Every row comes from one small tree of marks. The marks that hang from a mark follow it in brackets, in the order of their numbers. Every link used is in the known rows. Which tree was each row made from?
Known rows
q_37(q_246): -129   30  -21  -28   41   21   77   25   23   11   37  184  -70  -50  101  -63 -115   20 -129   -8   -5
q_223(q_37(q_246)): -245   62   29   55   88   -4   89   64   88  -22   38  335 -102  -86   44  -20 -122  -41 -103  -95  -13
q_79(q_305):   25   40  -41   65   69   41 -183   37 -157   19   42 -113 -123  -77  -45   45   48   59  118  -68   15
q_305(q_223 q_583(q_79)): -206  -18  -68  191 -153  -84 -105  165  293   83  179  257   74    0  -80 -130  -10   54 -128  -28   48
q_223(q_37 q_572): -139   95    8  144  -56    6   23  138  -31  -24  -48  227   36  -90   28  -47   13  -95   54 -146   49
q_246(q_582):    3   48  -14   33   10   59  123   75 -132   71  -71  122  -37  -48  -33   75  -51    0  101   48   28
q_582(q_305(q_223) q_583): -118  120   76   65  -11 -395   39  111 -150    9   -1  493   91  111 -116  -89   90  -73  -73  -50 -109
q_37(q_223(q_572) q_246(q_582)): -378   93  -53  133   30  125  294  237 -390  119  -14  294  -29 -247  118    4 -282  -38   82  -15  103
q_79(q_305(q_223(q_37(q_246) q_572))): -409  223  -70  259   32   27  -94  277 -110   55   68  279  -97 -145    0 -139  -59  -31  -40 -263  -20
q_572(q_223(q_37(q_246(q_582(q_305))))): -285  181   12  140  121 -137  291   46  -78   58    2  696 -149   -5  -12   54 -142  -88  121  -67   80
q_223(q_37(q_246(q_582)) q_572): -261  174  -29  139   -1   89  218  227 -127   67  -86  505  -77 -194   63  -27 -158  -79   14 -123   55
q_583(q_79(q_305(q_223(q_572)))): -138  143 -163  276 -163   -9 -213  283  -10   51  125   97  -38 -118   -6 -171   55   67  135 -160   59
q_79(q_305(q_223(q_37 q_572))): -290  220  -46  288  -21    9 -174  246 -120   48   50  129  -30 -101  -91  -80   57  -53   73 -249  -16
q_305(q_223 q_583): -248   -1  -17  136  -22  -47  -64  105  124  117   91   81   98   52 -126  -55    0  -14 -191  -42  -23
q_582(q_305(q_223(q_37)) q_583): -226  164  111  147   22 -406   16  153  -75  -22    4  650   64   72 -144  -72   90 -119  -74 -144 -113
q_582(q_305(q_223(q_37)) q_583(q_79)): -184  137   50  210  -92 -458   -6  207  125  -53   90  826   18   21 -127 -126   88  -48   17 -145  -49
q_582(q_583(q_79 q_305(q_223))): -140   10   21  143 -123 -316  -82  192   -5   72  230  445   48   11   50 -233   82   35  148  -64  -78
q_305(q_583(q_79)):  -45  -97  -64  118 -114  -65  -89   95  258   36  126  235   14  -59  -19  -46  -18   68  -30   -6  102
q_305(q_223(q_37 q_572) q_583(q_79)): -345   75  -63  352 -196  -85  -79  300  278   47  128  473  102  -89  -75 -192   -5  -40  -84 -193   88
q_583(q_79 q_305(q_223(q_37 q_572))): -280  110  -19  287 -195 -104  -56  289  113   26  237  405   48  -17   68 -305   53  -49  229 -234   24
q_582(q_583):    9  -16   43   11   19 -199  -14   50 -158   11  -52  276   46  -48   -9   51   43  -22  -55   14  -52
q_79(q_305(q_223 q_583)): -216   41  -57  205   37  -10 -241  140  -37  140  125  -44  -27  -17 -174  -15   37   46  -99 -101  -10

Write each row's tree
-375   48  -42   98   27   51  183  175 -253   46   45  152    2 -196  157  -83 -235  -26  -21  -67   77 : q_37(q_223(q_572) q_246)
-373  197   48  109   58 -195  101  132   99  -17   85  548  -53   68  -66 -170  -63  -88 -135 -158  -66 : q_582(q_305(q_223(q_37(q_246))))
-267  146   20  144   26 -101  213  263 -285   69 -153  804  -24 -230   76   27 -120 -100  -27 -121   22 : q_223(q_37(q_246(q_582(q_583))) q_572)
-136   29  -28  138 -138 -116  -73  144  132   50  284  168    7   73   55 -269   36   46  182  -73  -21 : q_583(q_79 q_305(q_223))
 -73  112  -70  243  -63 -170 -106  288 -178  133   43  447  -93 -164  -93   17   27   86  132  -41  -19 : q_246(q_582(q_583(q_79(q_305(q_223)))))
-292   85   83  159   14  -96  -26  124    3   56  207  178    7   90  -14 -178   40  -69  121 -160  -97 : q_583(q_305(q_223(q_37)))
-288  116  -20  105   -4   28  102  159   -3  -12  -22  388  -32 -142   94  -94 -110  -83  -56 -161   46 : q_223(q_37(q_246) q_572)
-370   77   -2  140   42  -88  287  278 -524  128  -79  573    5 -313  113   45 -240  -51    4   -7   53 : q_37(q_223(q_572) q_246(q_582(q_583)))
-305  113  -19  154  122   44  256   46  -18  108    2  462 -143  -95   27  104 -193  -56   76  -25   62 : q_572(q_223(q_37(q_246(q_582))))
   9    4   82   40   36 -189   91  128 -394  114   28  401   -6  -43   50   10   34  -32  244    2  -42 : q_246(q_582(q_583(q_305)))
-330  128 -100  258   -8  -37 -143  233  176   27  211  383 -212 -144  -31 -135  -74   73   -8 -174  -15 : q_583(q_79(q_305(q_223(q_37(q_246)))))
-176  174  -92  216  -36   37 -181  220 -185   83   33  -57  -14  -72  -42 -106   61    0   46 -159   -5 : q_79(q_305(q_223(q_572)))
-251  181 -108  351 -132  -23 -206  308   70   17  125  270  -72 -149  -59 -165   47   15  128 -252   52 : q_583(q_79(q_305(q_223(q_37 q_572))))
-219  129   -3  165  -11 -158   84  164  -82  133   34  436   53   87 -197  -58   -2  -54  -44  -36   20 : q_246(q_582(q_305(q_223 q_583)))
-375  135  -51  352  -11   11 -219  271  -71  105   85  212   22 -104 -143  -55   51  -47  -36 -253   25 : q_79(q_305(q_223(q_37 q_572) q_583))
 -60   58  -97  135   17 -137  -29  247 -220   87   26  598 -221 -282   38   24  -90  119   92  -30   40 : q_37(q_246(q_582(q_583(q_79(q_305)))))
-102   76 -115  206  -77  -35 -229  173   95   44  160   57 -113  -61  -79 -113   39  118  106  -91    6 : q_583(q_79(q_305(q_223)))
-121  170   56   96   -3 -327  144  181 -270   68  -66  606   58   51 -131  -17   38  -64   12  -24  -76 : q_246(q_582(q_305(q_223) q_583))
-237   38 -124  270 -224  -60  -87  275  219   98  114  296  130  -58  -26 -208    1   10  -84  -89  113 : q_305(q_223(q_572) q_583(q_79))
-202  108  -71  287  -53  -41 -228  205  154   13  179  264 -137  -86 -121  -83   31   55  101 -181  -21 : q_583(q_79(q_305(q_223(q_37))))
-300   72   -7  116  115  -25  143  -19  118   33   71  323 -107  -29   57   16 -138  -56  -29  -65   42 : q_572(q_223(q_37(q_246)))
-236  154   -4  216   69   -4 -200  148  -39   33  107   81 -112  -36 -148   -6   49  -13   26 -184  -74 : q_79(q_305(q_223(q_37)))
-223   89   64   85  121 -133  211  170 -205   60  -98  729  -84 -175    9   97 -130  -53  -66  -40  -41 : q_223(q_37(q_246(q_582(q_583))))
 -70   85    5  116 -132 -434  -20  181   65  -24   87  649   56   58  -78 -147   89    2   -8  -53  -46 : q_582(q_305(q_223) q_583(q_79))
-261  103  -96  276  -51    0 -242  237 -126  136   86   27   40  -77  -99  -82   45    1  -65 -168   45 : q_79(q_305(q_223(q_572) q_583))
-516  128  -28  262  -27  -14   37  266  117   99   70  463   58  -83  -31 -176 -110  -91 -257 -206   22 : q_305(q_223(q_37(q_246) q_572) q_583)
-176   82  -75  208 -217  -88  -38  249   41   53  237  225   66    8  115 -331   49    2  210 -145   39 : q_583(q_79 q_305(q_223(q_572)))
 -72   50   16   84   12 -128   87   99 -124   87  -25  427   -4   42 -134   24   -4  -47   20  -19   87 : q_246(q_582(q_305(q_583)))
